Each row was made from one small tree. The marks that hang from a mark follow it in brackets, in alphabetical order. Every link used is in the known rows. Write each row's tree.
In the rows, 128 means zero.
Known rows
W[A[P[G N]]]: 147 117 145 107 120 131 164 123 157 137 151 134 122 100 150 125 137 145
 154 140 145 127 108 100 131 159 128 131 146 144 122 90 138 137 128 151
 125 126 146 111 149
A[P[S] W]: 140 110 130 93 122 123 145 124 156 87 139 124 123 100 138 127 139 127
 141 112 145 129 112 119 137 134 119 122 154 121 129 117 134 120 142 162
 132 115 138 109 148
A[P[G N[Q] U[L]]]: 159 63 169 94 115 134 156 124 169 148 137 115 144 98 150 138 180 146 167
 134 121 148 93 115 122 149 96 102 171 145 108 102 120 127 133 162 121
 114 129 117 151
A[P[N[B] S[K]] W]: 128 88 139 81 118 145 180 134 165 94 148 127 135 91 129 102 144 140 157
 117 143 123 124 118 132 127 113 110 191 132 119 99 139 115 138 156 131
 110 165 101 162
T[D[E[W] F X[K]]]: 137 114 141 97 116 120 132 129 95 108 95 147 144 111 181 152 153 154 99
 132 109 115 152 141 142 155 108 116 115 118 132 140 113 122 166 131 145
 132 106 159 94
R[D[E[W[A]] F X[K]]]: 136 117 141 112 97 113 156 136 98 114 106 153 138 112 170 142 126 171
 124 127 111 117 143 120 152 152 118 143 109 115 140 134 144 124 163 129
 142 156 111 166 101
R[D[E[W] X[K]]]: 125 116 131 118 91 121 142 123 106 98 107 157 155 132 158 133 142 153
 122 133 116 131 159 124 150 149 115 134 119 118 135 143 133 113 156 127
 151 138 135 155 103
Q[F]: 117 122 132 118 135 132 133 127 133 137 139 116 127 138 127 121 130 127
 118 123 128 127 133 145 127 125 127 121 124 133 123 124 124 130 127 127
 118 123 150 110 126
A[P[G N] W]: 143 112 133 94 124 135 138 113 156 105 147 129 128 112 157 127 150 131
 139 129 138 130 113 113 127 145 117 116 167 139 112 99 134 133 126 164
 127 115 158 121 150
E[D[F X[K]] W[A[P]]]: 151 109 165 104 108 122 161 108 132 103 117 137 120 68 175 130 133 151
 121 126 109 135 125 111 133 168 125 142 106 114 120 120 123 124 170 144
 152 147 108 148 114
G[V]: 123 125 136 126 133 142 128 139 130 129 130 119 127 118 117 131 114 140
 120 125 132 127 130 125 132 129 130 129 131 139 132 136 119 127 136 136
 136 130 136 124 134
G[P[N]]: 132 121 133 106 134 143 140 135 162 139 140 135 118 123 134 127 135 141
 129 140 128 126 124 112 128 156 131 125 160 134 129 110 123 123 133 141
 126 121 146 126 138
E[D[X[K]]]: 128 113 143 116 99 135 149 117 116 114 120 149 138 104 147 125 136 135
 114 126 129 132 138 128 135 158 124 123 110 125 129 139 112 123 158 134
 133 128 127 150 108
Z[S[K]]: 117 117 140 128 119 134 126 142 109 112 132 134 148 135 136 115 124 135
 118 125 134 111 134 130 128 124 125 133 142 112 112 143 147 112 131 132
 135 109 121 134 138
R[D]: 111 125 128 135 116 123 126 122 117 119 131 129 129 138 127 126 132 135
 134 118 135 146 138 125 146 115 130 136 135 123 128 131 134 116 129 128
 124 134 139 133 129
N[Q]: 138 122 139 125 140 108 133 125 132 136 121 122 123 125 125 122 148 137
 135 129 122 145 128 126 125 118 116 120 130 131 130 134 126 125 132 138
 130 139 122 122 126
N[P[U]]: 158 107 145 113 126 137 153 126 143 141 130 115 133 121 146 128 148 147
 135 122 121 151 118 118 128 129 121 109 141 128 111 117 120 112 138 143
 124 128 137 106 129
E[D[F X] W[A]]: 150 129 159 126 116 114 157 110 138 121 100 130 119 75 164 134 130 141
 109 127 103 142 127 114 133 160 136 143 101 111 118 121 138 119 155 132
 143 145 104 165 114
P[A]: 141 127 135 124 125 128 164 125 145 138 140 132 140 120 130 127 133 126
 138 133 135 128 123 125 124 134 126 129 137 134 120 122 134 132 115 132
 125 124 126 132 135
N[B Q[F[D[E[W] X]]]]: 137 116 157 102 124 116 158 131 135 147 90 114 136 104 125 120 174 135
 124 134 91 155 166 147 125 135 112 110 129 129 112 135 110 105 160 135
 135 137 161 115 102
Z[S]: 130 126 122 128 131 124 119 130 124 119 133 129 136 135 132 127 129 132
 122 125 133 120 130 130 130 133 129 128 138 115 117 139 136 112 137 136
 129 114 123 134 132
H[D[E]]: 125 122 128 120 121 118 130 142 122 139 113 129 132 125 137 141 129 116
 128 134 116 129 152 120 127 146 119 128 134 128 139 125 140 136 137 113
 121 127 115 129 131
A[P[N S[K Z]] W]: 113 103 147 86 98 141 175 144 157 89 134 130 131 96 151 107 130 142 139
 112 149 118 116 121 149 134 106 135 181 135 121 104 159 115 137 152 140
 102 155 115 170
G[P]: 122 130 134 115 135 143 123 136 148 130 134 130 122 124 130 128 128 126
 125 136 127 131 126 117 125 140 134 136 140 120 128 123 123 123 137 140
 130 130 134 122 130
E[W[A[P]]]: 149 128 148 131 129 113 149 118 154 111 134 124 117 102 147 123 132 132
 137 132 122 140 124 97 132 145 128 147 127 120 115 110 132 126 139 135
 154 143 131 107 139
P[S]: 131 117 129 113 120 129 153 131 146 124 131 135 131 122 124 127 130 129
 139 130 142 125 119 130 140 133 126 122 135 128 146 121 137 117 133 133
 124 113 128 130 142
C[U[L]]: 138 100 149 147 115 137 120 141 131 134 133 132 134 108 130 142 136 127
 131 129 124 124 115 133 124 127 121 149 145 125 123 132 125 153 128 112
 110 138 115 132 121
G[P[N[Q] S]]: 144 105 144 86 139 124 170 135 185 142 138 135 115 116 126 119 156 149
 146 142 136 141 115 112 136 147 118 109 170 139 147 109 128 107 141 157
 127 118 140 121 152
R[D[E[W] F X[K]]]: 124 114 130 104 97 124 136 127 96 105 94 150 148 123 168 146 134 167 121
 130 105 121 151 138 148 142 117 134 117 116 135 144 138 118 155 127 143
 142 111 171 97
T[D[F X[K]]]: 126 109 144 98 123 132 137 131 86 119 119 145 130 107 161 142 142 150
 109 116 131 112 132 148 132 136 122 113 117 131 131 144 99 130 160 143
 121 135 112 148 101
R[D[E[W[A]] F X]]: 141 129 136 119 103 104 149 133 113 120 91 136 130 99 166 147 127 171
 129 124 104 130 139 119 148 145 128 150 112 112 132 130 155 118 150 131
 140 154 106 160 106
Q[F[D[E[W[A]] X[K]]]]: 144 119 168 108 99 124 171 144 110 138 119 139 133 115 154 126 141 140
 99 136 116 116 158 134 138 176 115 128 106 129 127 132 115 130 167 127
 137 138 153 136 98
H[D[E[W[A[P]]] F X]]: 154 115 148 102 118 106 157 134 135 128 91 126 118 70 172 150 125 145
 136 128 91 127 136 108 116 167 127 143 121 121 127 118 144 137 160 138
 140 148 91 131 122
A[P[G S[Z]] W]: 109 123 135 92 109 144 154 126 155 93 130 131 141 102 149 124 134 113
 144 121 153 135 102 125 151 131 109 141 154 126 122 102 154 117 140 162
 134 109 148 118 163
F[D[E[W] X[K]]]: 142 121 153 109 92 128 146 137 103 121 99 150 141 118 154 138 148 132
 108 143 108 122 159 135 136 168 115 125 117 123 130 145 112 122 162 127
 148 129 132 157 98
A[P[G N[Q[F]] U] W]: 154 86 160 71 138 133 167 111 172 131 158 107 134 117 158 117 177 143
 133 117 133 145 105 125 127 135 95 86 171 155 96 92 126 127 134 178 114
 120 182 97 149
G[P[A N[B] S] V]: 131 104 141 84 134 169 211 145 205 152 158 132 138 89 103 118 131 145
 154 145 152 131 120 109 138 153 130 113 191 150 136 97 120 110 139 157
 128 109 168 113 167
W[A]: 140 133 138 137 130 119 149 137 130 134 138 130 118 117 130 124 120 133
 130 126 136 122 121 112 132 139 131 137 119 127 131 119 133 135 134 128
 127 143 128 124 130
P[G U]: 130 114 145 115 118 154 151 122 133 142 138 133 156 134 142 136 139 122
 128 133 137 131 106 126 135 133 118 111 132 137 114 107 134 126 128 141
 120 120 140 135 138
L[U]: 135 120 143 128 133 135 133 134 125 140 135 120 126 131 121 127 133 133
 128 118 142 146 115 127 145 129 123 122 125 123 126 129 129 130 142 128
 110 127 126 135 133
W[A[P[G N S U]]]: 157 91 156 84 111 147 210 132 180 142 159 134 136 95 150 130 145 149 162
 133 156 124 82 99 148 167 117 107 162 152 126 73 144 120 139 160 118
 109 154 114 168
D[E[W] F X[K]]: 141 118 130 98 109 129 139 131 108 116 92 151 145 114 169 148 131 159
 112 139 98 104 142 139 128 156 114 124 111 120 137 142 131 128 157 128
 147 137 101 165 97
W[A[P[G N[B Q] S]]]: 149 99 146 85 132 125 206 123 186 146 148 130 127 84 122 109 164 148 185
 144 149 150 105 100 138 141 112 111 168 147 134 79 138 113 141 161 124
 129 156 94 163
E[W]: 134 130 136 138 132 122 130 111 142 116 122 129 135 134 138 127 135 119
 117 139 116 138 136 123 132 132 125 132 126 120 121 125 131 121 131 123
 147 130 132 137 133

Write each row's tree
132 99 121 85 125 141 176 126 177 124 140 125 126 93 117 117 146 144 173
 129 137 134 120 118 136 138 122 106 175 141 132 95 128 111 138 144 125
 110 157 99 155 => A[P[N[B] S]]
140 101 131 99 139 121 185 127 171 144 131 129 127 111 106 110 161 145
 162 137 135 143 126 123 136 125 111 97 169 145 141 107 129 105 136 142
 121 123 150 114 150 => P[N[B Q] S]
134 114 152 111 110 130 143 102 119 108 104 145 136 101 167 133 136 138
 101 132 103 133 138 133 135 157 123 126 105 117 125 136 121 117 161 130
 146 135 109 174 106 => E[D[F X[K]] W]
147 118 163 120 110 121 165 111 121 115 112 147 126 89 167 128 128 144
 102 131 111 128 130 115 139 166 125 137 99 116 126 127 127 124 167 131
 143 150 108 170 109 => E[D[F X[K]] W[A]]
157 116 165 110 136 132 173 121 164 159 136 120 143 108 135 120 159 151
 148 148 137 171 122 112 122 126 120 119 149 147 118 121 117 118 127 168
 137 131 137 104 142 => N[P[A G[V]] Q]
130 84 159 83 130 137 231 134 182 155 153 125 152 113 111 88 162 145 160
 133 146 134 132 139 129 121 108 95 179 154 124 97 139 114 119 144 116
 109 170 99 161 => P[A N[B Q[F]] S[K]]
157 135 160 124 99 111 160 143 121 135 95 134 126 94 153 141 142 140 114
 136 109 131 148 116 135 173 127 141 111 121 125 130 129 121 156 128 144
 140 126 149 105 => F[D[E[W[A]] X]]
161 115 146 94 117 134 190 112 174 120 148 138 153 112 152 121 160 119
 147 138 155 147 109 118 133 139 120 117 161 125 122 100 140 116 123 169
 122 108 144 120 156 => N[P[A[W] G S]]
119 114 122 107 86 127 140 140 93 113 112 154 150 127 148 136 135 165
 134 122 129 121 151 130 146 144 116 130 120 125 141 146 130 122 152 135
 132 135 131 146 98 => R[D[E X[K]]]
143 95 142 89 116 142 172 130 161 120 139 119 135 101 137 134 140 140
 153 117 140 133 97 121 142 140 118 108 150 134 126 106 132 112 144 152
 126 109 137 106 152 => A[P[S U]]
129 83 172 105 87 155 186 149 167 134 138 126 151 79 152 136 136 125 168
 123 148 131 75 113 155 156 101 143 149 128 119 90 148 120 148 152 123
 110 126 118 167 => W[A[P[G S[Z] U[L]]]]
148 103 138 112 133 150 162 124 146 146 131 112 139 111 127 120 151 141
 147 124 116 158 127 120 125 114 119 102 152 127 106 109 115 105 143 140
 121 133 152 95 130 => N[B P[U]]
125 98 140 83 145 139 161 112 172 149 146 112 130 111 125 105 169 140
 162 139 127 154 126 132 120 125 113 99 164 152 108 91 118 122 132 155
 118 125 179 76 144 => A[P[G N[B Q[F]]]]
132 112 136 109 140 133 162 115 155 152 132 133 140 123 119 114 165 134
 157 148 130 150 128 123 126 124 113 102 159 150 121 102 127 120 127 143
 121 133 155 120 141 => P[G N[B Q]]
149 130 165 114 106 117 165 143 126 142 107 123 124 104 150 131 144 139
 105 131 108 127 153 133 134 169 127 135 109 125 120 126 125 123 156 128
 133 135 150 130 104 => Q[F[D[E[W[A]] X]]]
155 125 164 118 93 118 169 144 103 130 108 151 131 107 156 134 140 140
 110 141 115 117 151 117 141 178 115 136 109 124 132 137 119 128 166 127
 146 144 131 154 100 => F[D[E[W[A]] X[K]]]
136 116 145 98 89 135 146 151 89 135 105 147 135 112 145 141 142 144 119
 131 120 112 150 140 132 163 115 122 119 129 137 147 109 128 160 133 127
 126 129 149 92 => F[D[E X[K]]]
141 111 160 103 133 167 180 146 171 153 153 119 144 103 129 135 123 140
 124 127 139 132 109 107 130 148 127 120 160 141 113 117 116 122 140 159
 131 122 148 122 149 => G[P[A U] V]
165 93 166 76 148 135 200 128 194 148 168 113 134 118 145 114 169 143
 120 118 134 141 110 120 123 146 102 88 185 149 99 99 123 125 133 175
 112 125 182 112 152 => G[P[A[W] N[Q[F]] U]]
132 112 135 86 113 125 132 146 80 120 102 142 139 104 172 153 146 164
 110 122 121 102 145 147 137 151 111 112 118 126 141 142 109 131 164 137
 124 130 102 151 92 => T[D[E F X[K]]]
185 77 166 115 114 135 171 129 163 129 142 112 147 96 157 134 165 127
 143 114 122 148 109 118 119 139 103 111 166 119 95 117 119 125 130 160
 118 123 129 124 139 => N[P[A[W] U[L]]]
149 93 139 94 115 142 189 131 167 141 143 132 138 120 133 131 142 147
 138 124 142 120 105 122 147 150 114 93 161 150 134 100 138 113 133 141
 115 102 150 137 154 => P[N S U]
149 132 160 141 110 111 164 107 147 114 110 137 128 85 154 123 137 129
 110 130 116 152 134 102 137 166 134 142 102 115 117 121 132 113 153 130
 151 141 127 147 121 => E[D[X] W[A]]
144 68 169 96 106 168 149 138 168 143 147 112 145 91 144 146 144 148 150
 130 131 131 95 113 130 161 109 110 170 153 111 103 112 130 137 161 126
 106 142 119 158 => A[P[G[V] N U[L]]]
139 98 141 93 148 125 175 124 170 148 131 109 127 113 109 99 170 145 158
 131 127 170 136 137 128 106 117 99 152 129 130 112 115 97 145 149 116
 129 161 70 137 => N[B P[S] Q[F]]
145 114 140 106 119 121 172 137 158 120 145 127 117 90 132 125 128 141
 158 124 146 128 107 107 141 148 128 136 136 126 140 106 139 124 142 148
 130 125 127 101 148 => W[A[P[S]]]
134 116 122 102 99 132 144 147 103 122 108 154 147 116 149 138 132 156
 127 132 122 104 141 133 129 158 116 121 115 129 142 144 123 134 154 133
 134 129 120 139 99 => D[E X[K]]
148 112 148 108 147 110 139 120 147 148 128 105 118 129 134 109 163 151
 134 127 117 164 137 134 118 114 120 112 135 133 119 129 111 114 134 147
 123 135 146 81 122 => N[P Q[F]]
117 120 141 107 125 154 126 128 144 124 138 120 135 104 132 134 124 136
 140 134 138 138 115 116 128 135 130 133 140 139 122 118 119 129 136 157
 140 122 140 106 144 => A[P[G[V]]]
157 108 177 97 113 127 166 142 144 140 131 100 125 102 159 135 154 136
 117 123 110 140 136 122 143 165 108 123 133 127 105 102 124 120 157 133
 133 127 161 103 127 => Q[F[D[E[W[A[P[U]]]]]]]
150 98 165 98 122 158 185 138 167 148 161 120 130 89 146 133 129 161 142
 129 149 128 93 93 140 161 121 115 158 161 114 89 127 132 142 164 128
 125 161 109 160 => W[A[P[G[V] N U]]]
145 120 153 111 103 117 167 123 149 127 107 143 141 87 169 141 137 121
 139 146 114 140 137 94 121 176 127 143 121 124 124 107 147 136 153 142
 145 138 120 122 134 => H[D[E[W[A[P[G]]]] X]]
170 116 139 89 111 112 165 135 151 126 95 129 117 70 177 149 135 185 141
 135 95 113 126 108 125 176 124 133 136 131 125 109 145 128 153 146 145
 137 108 136 118 => D[E[W[A[P[N]]]] F X]
154 61 179 85 126 150 179 157 198 155 144 115 131 91 123 137 154 158 146
 131 133 138 97 110 138 159 101 100 186 146 139 116 111 106 155 169 125
 112 136 126 165 => G[P[N[Q] S U[L]] V]
114 78 185 100 84 176 204 167 177 139 139 132 170 93 143 124 131 121 149
 126 145 121 94 125 147 147 102 142 173 122 115 106 150 109 135 144 130
 97 124 137 167 => G[P[A S[K Z] U[L]]]
129 92 147 88 128 179 174 130 168 146 151 113 147 93 125 128 140 150 154
 131 137 141 109 109 133 139 117 98 176 160 104 90 116 120 142 160 126
 116 175 101 157 => A[P[G[V] N[B] U]]
136 124 130 92 118 115 124 144 96 125 87 128 131 93 169 161 147 163 115
 117 112 117 142 148 132 142 119 118 121 123 131 138 118 123 153 139 121
 128 97 143 96 => T[D[E F X]]
127 90 182 90 104 169 201 153 154 129 159 125 154 87 140 124 118 151 149
 124 162 122 90 101 148 144 119 126 150 144 127 94 146 120 145 165 135
 113 148 103 171 => W[A[P[G[V] S[K] U]]]
131 117 129 114 108 120 145 143 120 140 96 138 136 106 142 145 129 131
 129 127 110 125 150 124 117 154 127 127 125 129 135 137 134 134 147 128
 123 131 112 135 116 => H[D[E X]]
147 127 161 134 121 108 146 102 162 102 129 117 117 85 155 119 144 125
 126 131 118 162 131 91 140 161 127 146 120 110 113 105 130 115 149 129
 155 134 130 120 139 => E[D W[A[P]]]
155 119 140 99 134 137 171 130 178 125 157 133 126 113 146 123 143 129
 125 132 140 125 120 109 123 157 123 120 179 133 113 105 130 131 124 158
 125 121 156 135 149 => G[P[A[W] N]]
136 73 171 82 133 146 204 137 162 148 139 106 151 112 121 94 170 150 152
 121 129 162 127 136 130 99 105 87 162 135 113 105 125 91 146 153 116
 120 168 68 147 => N[B P[S[K] U] Q[F]]
154 55 179 98 86 153 219 150 176 147 152 133 168 101 141 127 150 140 158
 129 143 112 99 126 136 157 103 107 183 143 122 101 142 121 117 140 115
 89 128 145 166 => P[A N S[K] U[L]]
